Each row comes from the steps of one walk. Every step used is in the known rows, and no mark comes twice. Write the walk behind each row, first mark first.
In the rows, 128 means zero.
Known rows:
mube -> vodi: [140 119 114 149 101  98 144 140  88 130 104  76  90 145 134 135 127 120
 123 121 114 170 145 147 116]
mube -> sose -> femaz -> barid -> fefe -> fusal -> tofuzal -> vodi: [ 86 138 124 151 141 111 105 156 103 122  80 104  60 159 146 142 126 121
 142 116 133  29 121 107 209]
mube -> sose -> femaz -> barid: [126 155 125 127 128  96 101 155  75 113 126 105  57 135 126 146 119 157
 154 133 126  85 172 100 142]
vodi -> tofuzal -> fusal -> femaz -> sose: [ 89 145 145 116 206 112 111 133 112 109 147 176 107 116  92 149 110 129
 144 122 100 137 154 127 226]
femaz -> fusal: [ 88 146 148 146 161 100  87 114 119 127 129 124  94 143 140 119 125 142
 105 135 116  95 136 147 152]
mube -> vodi -> tofuzal -> fusal -> femaz: [100 121 155 148 171 103 140 149 132 114 120 139  95 141  90 149 112 127
 133 128 117 138 138 114 179]
sose -> femaz -> fusal -> tofuzal -> vodi: [111 139 141 166 154  89 108 138 120 122 127 135  72 124 148 123 129 142
 131 120 106  26 110 113 170]
femaz -> barid -> fefe -> fusal: [ 49 138 129 148 144 151  92 126 130 128  82  94 109 209 130 121 118 122
 135 136 151  84 125 119 209]
barid -> fefe -> fusal -> femaz: [ 47 122 138 108 158 151 107 132 178 124  61 110 131 192 121 153 119 108
 137 128 144  88 130 142 208]
barid -> femaz -> sose -> mube -> vodi: [120 130 109 141 103 130 112 109  80 136 148  84  93 121 150 156 119 122
 140 118  77 162 171 159  62]
barid -> fefe -> fusal -> femaz -> sose -> mube -> vodi -> tofuzal: [ 73 132 141 131 173 152 110 108 143 121 149  95  78 145 129 173 113 104
 167 122 115 139 145 136  99]
mube -> sose: [131 135 113  96 124 111 125 147  91 125 102 109  86 112 133 167 132 108
 113 120 134 147 158 157 129]
barid -> fefe -> fusal -> tofuzal -> vodi -> femaz: [111 138 146 154 143 131 125 144 162 123 129 112  77 148 150 121 117 112
 162 111 126  67 132  95 185]
barid -> fefe -> fusal -> femaz -> sose -> mube -> vodi: [ 74 131 116 135 122 137  94 116  98 128 111  74  87 130 140 163 122 113
 149 122 103 165 164 172 128]
tofuzal -> fusal -> femaz: [ 95 123 148 140 156 108 125 150 131 117 106 157 125 126  93 137 117 137
 123 133 120 126 135 122 209]
vodi -> femaz -> fusal -> tofuzal: [125 129 168 139 160 129 101 111 163 118 119 123  71 100 160 128 123 133
 142 127 130  79 133  97 153]
sose -> mube -> vodi -> tofuzal -> fusal -> femaz: [ 96 120 155 156 162 118 124 135 131 117 146 138  99 114  99 156 114 133
 143 132 113 147 140 117 136]
fefe -> fusal -> tofuzal -> vodi -> femaz -> barid: [114 138 136 185 147 106  95 147 111 113 122 104  78 175 150 101 113 152
 168 130 139  97 155  70 236]
fefe -> fusal -> femaz -> zise: [ 47 120 115 119 150 149  96 122 166 106  89 102 111 130 159 139 119 115
 123 126 153 110 156 110 238]
sose -> mube -> vodi -> tofuzal -> fusal: [122 131 152 183 139 112 138 127 100 124 194 143  80 103 101 131 116 129
 126 133 109 157 122 107  94]
mube -> vodi -> tofuzal -> fusal -> femaz -> barid -> fefe: [ 61 134 154 170 198 134 107 159  93 117  85  77  68 159  97 147 103 142
 159 122 119 101 149 109 175]
mube -> sose -> femaz -> zise: [101 150 110  98 120 125 113 139 120 107 147  99  45  60 160 160 124 120
 126 113 126  76 172 107 128]

Which walk is each row?
[ 83 135 131 169 143 120 108 145 121 123  94 114  82 167 141 122 123 131
 150 120 131  22 105  93 208] => sose -> femaz -> barid -> fefe -> fusal -> tofuzal -> vodi
[130 118 124 161 140 115 131 144 115 127 107 129 112 118 143 122 132 128
 135 115 123  84 105 112 175] => fusal -> tofuzal -> vodi
[128 144 134 145 138 147  88 109 115 122 199 142  98  49 158 140 122 138
 181 120  99 131 159 122 108] => fusal -> tofuzal -> vodi -> femaz -> sose -> mube
[124 149 132 188 153  94 101 162  86 115 148 101  82 158 139  99 109 166
 170 127 121 113 171  84 202] => tofuzal -> vodi -> femaz -> barid
[ 92 120 152 138 146 168 105 119 165 120  77 100  88 152 148 130 120 115
 160 127 158  72 121  77 195] => vodi -> femaz -> barid -> fefe -> fusal -> tofuzal
[115 127 114 136 116 120 104 121  80 125 136  87  94  97 142 159 125 129
 152 122  94 194 173 165 104] => fusal -> femaz -> sose -> mube -> vodi
[ 98 162 154 176 169  79  90 136 124 122 163 120  62 154 152 105 116 146
 128 124 101  80 159 132 179] => tofuzal -> vodi -> femaz -> fusal
[ 79 124 124 180 155 127 104 143 109 126  75 106  98 173 145 117 124 128
 140 120 139  57 104 104 232] => femaz -> barid -> fefe -> fusal -> tofuzal -> vodi
[100 146 120 118 123 138 115 128 143 108 165 110  75  72 156 134 119 132
 137 119 124  63 155  88 125] => sose -> femaz -> zise
[107 145 118 100 159 140 115 110 110 132 132 141 126 159 132 150 109 118
 132 115  77  97 163 141 154] => barid -> femaz -> sose
[139 154 124 120 142  98 121 135  93 116 157 109  66 120 137 134 115 121
 158 111  90 176 189 137 170] => mube -> vodi -> femaz -> sose
[128 123 163 156 134 130  94 105 141 121 134  96  54  80 172 137 126 135
 150 127 121 109 145 108 102] => sose -> mube -> vodi -> femaz -> fusal -> tofuzal
[ 89 130 153 170 193 108  99 151 101 107 117 132 102 155  98 127 106 165
 154 141 131 122 152  81 224] => vodi -> tofuzal -> fusal -> femaz -> barid
[133 133 141 155 130 114 128 141 163 121 141 128  86 147 153 114 121 118
 157 117 130  86 134  90 192] => fefe -> fusal -> tofuzal -> vodi -> femaz
[ 72 124 129 147 156 119  83 136 124 113  70 106 123 204 126 126 115 152
 149 144 151 118 156 103 252] => fefe -> fusal -> femaz -> barid
[ 56 149 132 168 149 131  94 143 129 126 106  93  89 217 138 112 111 123
 147 128 141  71 137 110 231] => tofuzal -> vodi -> femaz -> barid -> fefe -> fusal
[ 90 130 142 171 170 101  92 156  86 111  94 127 111 155 101 121 111 171
 143 141 130 127 154  94 243] => tofuzal -> fusal -> femaz -> barid
[112 144 121 128 130 154  84  97 100 127 190 143 129  63 144 144 127 139
 156 129 103 158 152 149  87] => femaz -> sose -> mube
[ 73 117 132 108 142 128 110 125 177 120  77 131 143 190 124 146 123 115
 131 135 146 110 134 133 221] => fefe -> fusal -> femaz
[ 81 112 142 140 148 169 103 114 151 124  58 103 104 154 144 133 125 116
 144 130 161  72 103  90 198] => femaz -> barid -> fefe -> fusal -> tofuzal
[114 128 139 134 168 132 120 112 124 117 169 108  86 110 129 171 116 119
 169 123 108 168 156 128  72] => fusal -> femaz -> sose -> mube -> vodi -> tofuzal
[ 85 152 141 172 173 137 101 164  95 123 116  76  73 156 130 119 108 149
 174 115 116  73 159 104 165] => tofuzal -> vodi -> femaz -> barid -> fefe
